Each row was made from one small tree. The marks that hang from a mark follow it in brackets, in the order of their numbers. Every link used is in the known rows. Write each row's tree.
Known rows
Z427[Z48[Z459[Z215 Z826]] Z751[Z587]]: [ 0.89 -2.77 -1.14  0.57  0.38  2.23 -0.50  0.27 -0.85 -1.67  0.23  2.51
 -1.30 -3.34  3.58 -0.81  0.27  3.63  1.77 -0.19]
Z199[Z783[Z459[Z731]] Z826]: [ 0.60  0.45  1.02  1.01  0.31 -2.97  0.60 -0.39  1.72 -1.14  0.88 -0.26
 -0.15  0.59 -3.52  1.94  0.86 -0.28  1.33  1.03]
Z199[Z783[Z459[Z215 Z731]] Z826]: [ 1.57  0.11  0.93  0.72  0.03 -2.52  0.68 -0.90  1.29 -1.36  0.82 -0.79
 -0.12  0.98 -2.99  1.42  0.32 -0.85  0.96  2.16]
Z112[Z459[Z215[Z199[Z783]] Z731 Z826]]: [ 0.32 -0.35  0.33  0.11  0.17 -0.11  0.12  1.67  0.57 -2.09  1.84 -0.80
 -1.42 -0.08 -0.92  0.79 -1.04  1.20  1.63  1.06]
Z587[Z385 Z826]: [-0.70  1.07 -0.03  0.33 -0.93 -0.69 -0.78 -1.14  2.84  0.68 -1.12  1.27
  0.37  0.38 -2.23  0.79  0.33  0.04 -0.25 -0.04]
Z427[Z48[Z459] Z751[Z587[Z826]]]: [-0.22 -2.68  0.45  0.48  0.39  1.46 -0.99 -0.10  0.90 -0.81  0.04  3.73
 -0.53 -1.59  0.95 -0.45  1.30  4.02  2.14 -0.80]
Z427[Z48]: [ 0.29 -0.06  0.82  0.22  0.33  0.68 -0.31  0.15 -1.48 -0.61  0.25  0.82
 -0.75  0.42  2.14  0.11 -0.35  2.40 -0.02 -0.17]
Z48[Z459]: [-0.10  0.31 -1.02  0.50  0.02 -0.25 -0.37  0.31  0.72 -0.52  0.05  0.06
  0.06  0.64 -1.05 -0.12  0.71  0.32  0.58 -0.39]
Z427[Z751[Z587]]: [-0.70 -3.18 -0.35  0.27  0.55  0.74 -0.02 -0.06  0.22  0.61 -0.49  2.17
  0.39 -3.29  1.31 -0.83  0.48  1.55  1.25 -0.15]
Z783[Z199 Z459[Z215]]: [ 1.18  0.09  0.20  0.19  0.23 -0.03 -0.25 -0.57 -0.32 -0.56  0.89  0.51
  0.39  0.75 -1.11 -1.41 -0.57 -0.54 -1.17  2.00]
Z48[Z459[Z731 Z826]]: [ 0.65  1.46 -1.60  0.46 -0.01  0.85  0.09  3.52  1.07 -1.44  1.70  0.58
 -1.05 -0.38 -0.30  0.75  0.21  0.71  0.32 -0.98]
Z783[Z199[Z826]]: [ 0.11 -0.47  1.01 -0.47  0.11 -1.55 -0.17 -1.06  0.19  0.51 -0.27  1.29
 -0.40 -0.33 -3.68  1.09  0.48 -0.19 -0.09  0.03]
Z48[Z459[Z731]]: [ 0.18  0.76 -1.04  0.51  0.17  0.22  0.14  3.10  0.88 -0.43  1.14  0.57
 -0.01  1.24 -0.84 -0.04  0.25  0.71 -0.16 -0.32]
Z112[Z459]: [-0.72  0.41 -0.27  0.61  0.28 -0.54 -0.33 -0.69  0.68 -1.13  1.76 -0.19
  0.04  0.60 -2.45 -0.35  0.25  1.31  0.27 -0.22]
Z783[Z199[Z826] Z459[Z215]]: [ 1.33  0.11  0.64  0.22  0.10 -1.28 -0.13 -1.68  0.18 -0.60  0.69  0.89
  0.05  0.54 -4.34 -0.03  0.36 -0.93 -0.70  1.85]
Z459[Z215[Z199[Z783]] Z731 Z826]: [ 1.12 -0.84  0.69 -0.57 -0.13  0.49  0.53  2.58 -0.12 -1.08  0.14 -0.76
 -1.58 -0.75  1.69  1.32 -1.42 -0.09  1.52  1.47]
Z427[Z48[Z459[Z215 Z826]] Z751[Z587[Z385]]]: [ 0.03 -2.31 -1.98  1.29  0.12  1.50 -0.82 -0.22 -0.06 -0.94 -0.98  2.88
 -0.94 -3.73  3.40 -0.49 -0.01  3.89  1.09 -0.08]
Z427[Z48[Z459] Z751]: [-0.20 -1.82 -0.32  1.01  0.96  0.89 -0.60  0.76 -0.14 -0.70  0.43  1.94
 -1.15 -1.17  2.13 -0.12  0.07  3.32  1.10 -0.63]
Z751[Z587]: [-0.32 -1.45 -0.12 -0.10 -0.09  0.37 -0.09 -0.40 -0.47  0.14 -0.80  1.23
  0.82 -1.32  0.62 -0.67  0.82  0.94  0.68 -0.08]
Z215[Z199 Z459]: [-1.78 -3.19  1.02  0.06  1.54 -1.02 -0.23  1.12 -0.08  0.02 -0.84  0.69
  0.02  0.40 -3.87  0.90 -0.01  0.32  1.84  0.12]

Write each row's tree
[ 0.95  1.06  0.02  0.90  0.26 -1.04  0.38  1.17  1.36 -1.95  1.62 -0.59
 -0.55 -0.49  0.52  1.15 -0.31  0.09  1.18  0.62]  Z199[Z783[Z459[Z731 Z826]]]
[-0.58 -0.73  1.95  0.66  0.57 -2.61  0.32  0.51  1.26 -0.31 -0.17  0.44
 -0.51  0.43 -3.74  2.28  0.58  0.05  2.20  1.27]  Z215[Z199[Z783[Z459[Z731]] Z826]]
[ 0.57 -1.58  1.76 -0.47  0.04 -1.36  0.69  1.16  0.04  0.03 -0.64 -0.42
 -0.86  0.73 -1.84  1.73 -0.44 -0.46  1.41  2.15]  Z459[Z215[Z199[Z783 Z826]] Z731]
[-1.01 -2.61  0.45  0.78  0.11  0.92 -0.90 -0.71  1.05  0.50 -1.24  4.07
 -0.18 -2.42  1.83  0.01  0.48  4.00  1.08 -0.37]  Z427[Z48 Z751[Z587[Z385 Z826]]]
[ 0.91  0.52 -0.14  0.43 -0.05  0.90 -0.09  0.51  0.04 -1.71  0.77  0.10
 -0.89 -0.82 -0.72  0.07 -0.31 -0.30  0.65  1.46]  Z783[Z459[Z215[Z199] Z826]]
[ 0.61  1.17 -0.23  0.43  0.28  0.03 -0.43  0.29  0.47 -1.31  1.47  1.23
 -0.57 -1.23 -1.17  0.12 -0.17  0.05 -0.26  0.08]  Z783[Z199 Z459[Z826]]
[-1.39 -2.72  1.37  0.23  1.59 -1.88  0.44  2.89  0.54  0.06  0.09  1.57
 -0.52  0.63 -6.93  2.42  0.52  0.44  1.60  0.12]  Z215[Z199[Z826] Z459[Z731]]
[-0.06 -1.04  1.26  0.20  0.30 -1.80  0.28  0.43  0.74 -1.09  1.12 -0.49
 -0.76  1.37 -3.95  1.13 -0.17  0.94  1.58  1.64]  Z112[Z459[Z215[Z199[Z783 Z826]] Z731]]
[ 0.02 -0.88 -0.59  0.31  1.23 -0.02  0.47  3.55  0.58 -1.66  1.96  0.65
 -0.72 -0.51 -2.56  1.29 -0.34  0.41  0.54 -0.80]  Z215[Z459[Z731 Z826]]
[-1.62 -4.12  1.71  0.07  1.47 -2.48 -0.24 -0.37  0.38 -0.28 -1.62 -0.53
 -0.01  0.29 -2.77  1.50 -0.12  0.07  3.25  0.61]  Z215[Z199[Z783] Z459]
[-0.19 -0.42  0.73  0.21  0.31 -0.57  0.29  1.59  0.38 -0.93  1.77  0.42
 -0.78  1.32 -4.83  0.62 -0.08  1.09  0.39  1.23]  Z112[Z459[Z215[Z199[Z826]] Z731]]
[ 0.80  0.72 -0.99  0.27 -0.27  0.60 -0.24 -0.75  0.41 -2.48  2.29 -0.78
 -1.00 -0.54 -1.42 -0.34 -0.31  0.75  0.26  0.33]  Z112[Z459[Z215 Z826]]
[ 0.34 -1.42  1.10 -0.50 -0.24 -0.48  0.11 -0.72 -0.33  0.18 -1.21  0.06
 -0.74  0.12 -2.78  0.98  0.11 -0.64  0.82  1.56]  Z459[Z215[Z199[Z826]]]
[ 0.19 -1.90 -2.08  1.40  0.34  1.85 -0.31  2.38 -0.09 -0.79  0.03  3.30
 -1.01 -3.23  3.60 -0.36 -0.43  4.26  0.39 -0.05]  Z427[Z48[Z459[Z215 Z731 Z826]] Z751[Z587[Z385]]]
[ 0.49 -0.39  0.02  0.08 -0.01 -0.31  0.27  2.31  0.45 -0.29  0.05  0.62
 -0.72  1.17 -3.45  0.87  0.44  0.16  0.69  1.10]  Z48[Z459[Z215[Z199[Z826]] Z731]]
[ 1.08  1.30 -1.04  0.28 -0.05  1.06  0.32  2.19  0.43 -2.46  3.30 -0.32
 -1.13  0.02 -1.17 -0.18 -0.79  1.13 -0.42  0.42]  Z112[Z459[Z215 Z731 Z826]]
[ 1.07 -2.38 -1.08  0.63  0.58  2.68 -0.05  2.91 -0.79 -1.66  1.12  2.91
 -1.43 -2.86  3.66 -0.56 -0.14  4.00  1.09 -0.09]  Z427[Z48[Z459[Z215 Z731 Z826]] Z751[Z587]]
[-1.60 -3.25  1.43  0.09  1.43 -2.35 -0.09  0.00  0.47  0.01 -1.07  1.04
 -0.40  0.13 -7.14  2.29  0.89 -0.01  2.28  0.00]  Z215[Z199[Z826] Z459]
[ 0.47 -1.12  0.46  0.03 -0.02 -1.47  0.22  1.22  0.78 -0.56 -0.62 -0.32
 -0.70  1.25 -2.63  1.37  0.28 -0.10  1.85  1.44]  Z48[Z459[Z215[Z199[Z783 Z826]] Z731]]
[-0.83 -1.14  1.43  0.58  0.51 -1.64 -0.27 -0.71  0.59 -0.40 -0.99 -0.40
 -0.01  0.20 -0.59  0.84  0.07  0.08  2.43  1.33]  Z215[Z199[Z783[Z459]]]
[ 0.48  0.95  0.73  0.62  0.64 -1.39  0.26  1.71  0.86 -0.25  1.86  2.04
 -0.07  0.63 -4.68  0.95  0.41  0.25 -0.92  0.71]  Z783[Z199[Z826] Z459[Z731]]
[ 0.72  0.25  0.83  0.64  0.35 -0.34  0.57  2.05  0.28 -0.53  1.11  0.82
 -0.35  1.15 -3.71  0.61  0.10 -0.19 -0.05  2.12]  Z783[Z459[Z215[Z199[Z826]] Z731]]
[-1.16 -3.31  1.07 -0.01  1.24 -1.93 -0.30  0.03  0.65 -1.35 -0.97 -0.53
 -1.00 -1.16 -2.32  2.27 -0.26  0.06  3.73 -0.11]  Z215[Z199[Z783] Z459[Z826]]
[ 1.95  1.25 -0.39  0.20  0.22  1.01  0.24  2.76 -0.02 -1.51  2.56  1.08
 -0.68 -0.17 -0.38 -0.47 -1.13 -0.25 -1.27  1.42]  Z783[Z199 Z459[Z215 Z731 Z826]]
[ 0.37 -0.52 -0.37  0.04  0.09  0.79  0.14  3.33  0.00 -0.19  0.15  0.29
 -0.44  1.49 -0.81 -0.25 -0.40  0.38  0.36  1.20]  Z48[Z459[Z215[Z199] Z731]]
